(in the rows, 128 means zero)
Known rows, with every way that one mark hangs from another
K459(K342 K457(K473(K627(K735(K260))))): [129  93  74 132 128 161 106 170 124 123  95 135 140 205 105 113 132 141
 131  99 182]
K473(K627(K735(K260 K457 K459))): [116 111 103 118 112 131 125 175 144 104  54 102 147 209  88  95 145 162
  91 165 154]
K473(K627(K457 K735(K260 K459(K342)))): [112  89  76 146 110 135 123 184 113 130  83  82 139 172  99 127 151 149
 132 157 168]
K457(K473(K627(K735(K260(K342))))): [126  93  89 130 124 159 143 166 100 135  79 123 138 198 115 112 140 141
 143 104 150]
K457(K473(K627(K735))): [105 105 117 117 116 167 112 142 115 128 104 143 132 197  92 111 140 166
 147  90 148]
K260(K342 K457(K473(K627(K735(K459))))): [120  79 110 120 109 138 126 157 105 102  82 120 128 211  85  66 130 147
 119 124 129]
K627(K457(K473) K735): [101 107 119 118 130 145 110 145  85 140 109 123 119 155  80 153 133 164
 150 119 167]
K457(K473(K627)): [ 88  93 106  99 118 170 121 144 111 106 126 157 128 201 122  93 118 161
 142  78 142]
K473(K627(K457)): [ 85  97 105 104 112 170 114 145 115 123 113 145 115 175 116 123 136 166
 142 101 149]
K459(K342 K473): [ 79 108  72 120 114 154 118 174 131 145 120 185 120 167 125 135 105 144
 111  87 143]
K260(K342 K457(K473(K627))): [ 92  84 106  90 119 157 126 150 101 100 103 159 110 204 134  75 115 143
 121  89 130]
K735(K457 K459): [ 86 100 103 107 100 118 122 177 127  94  96 140 132 181 111 106  93 156
  81 139 132]
K260(K342 K457(K473)): [ 92  87 103  94 119 138 125 166  88 110 102 163 113 181 130 104  90 131
 105 101 126]
K459(K473(K627(K457))): [ 90 111 101 101 126 178 124 127 128 130 118 161 106 189  96 109 153 171
 143  92 162]
K457(K473(K627(K735(K260)))): [115 109 102 114 129 164 124 160 113 127  83 125 145 205 101 114 143 156
 134 112 164]
K473(K627): [ 89  99  98 105 100 175 114 158 133 120 109 169 130 193 124 112 115 159
 124  83 131]
K735(K260 K457(K473(K627)) K459): [103  95 103  96 128 126 144 163 118  65  99 103 139 217 120  61 126 158
 102 145 160]
K627(K457): [ 83 100 100 107 114 151 115 161 100 131 112 150 118 154 115 153 108 156
 126 112 148]

Rows
[ 82 104 125  85 127 147 123 140 121  86 114 145 112 196 126  84 134 169
 122 103 151] | K735(K457(K473(K627)))
[103  79  91 143 105 138 119 169 112 114 116 114 141 188  98  94 133 152
 143 113 145] | K457(K473(K627(K735(K459(K342)))))
[ 98 102  86 108 120 126 144 195 114 123  69 143 124 173 150 134  99 132
  84 129 142] | K735(K260(K342) K457)
[106 100  85 132 109 119 123 194 144 112  64  96 140 189 110 108 146 150
  93 162 157] | K473(K627(K735(K260 K457 K459(K342))))
[ 97 120 125 108 111 153 103 155 149 124  71 143 120 190  97 118 149 173
 108 120 147] | K473(K627(K735(K457)))
[113 120 108 100 115 164  99 173 140 123  43 141 135 211  96 115 141 153
  88 138 152] | K473(K627(K735(K260(K457))))
[ 77 102  85 114 125 167 118 146 127 136 130 156 101 169 117 118 153 159
 147  91 164] | K459(K342 K473(K627(K457)))
[100 107 114 121 112 169 104 145 120 142  88 131 119 170  84 141 156 171
 147 115 154] | K473(K627(K457 K735))
[121 103 104 109 122 121 118 180 102 100  65 108 150 207  77  99 109 145
  83 168 157] | K627(K735(K260(K457(K473)) K459))
[129  89  90 124 119 116 137 188  89 110  61 107 144 199  93 100 106 128
  93 158 143] | K627(K735(K260(K342 K457(K473)) K459))
[121  95  93 130 136 133 141 171  67 148  82 103 126 158 104 153 133 138
 146 130 169] | K627(K457(K473) K735(K260(K342)))
[ 92 114  98 105 114 126 131 160 141 101 101 155 123 197  92  88 112 162
  81 128 144] | K735(K457 K459(K473))
[115 114  93 123 111 170 115 172 135 142  62 137 146 201 101 131 140 154
 115 117 151] | K473(K627(K735(K260)))
[ 99  82  74 119 119 149 102 172 108 112 135 172 126 180 127 121  80 137
 122  75 158] | K459(K342 K457(K473))
[112  82  73 112 102 123 141 203 108 104  65 134 142 197 126 101  81 121
  67 149 124] | K735(K260(K342 K457) K459)
[121  76  87 114 111 162 119 144 123  76 131 150 140 232  91  54 102 155
 126  89 151] | K735(K459(K457(K473(K627))))
[101  96  49 132 116 131 141 195 127 125 104 143 146 188 118 111 100 133
  92 128 151] | K735(K260 K459(K342 K473))
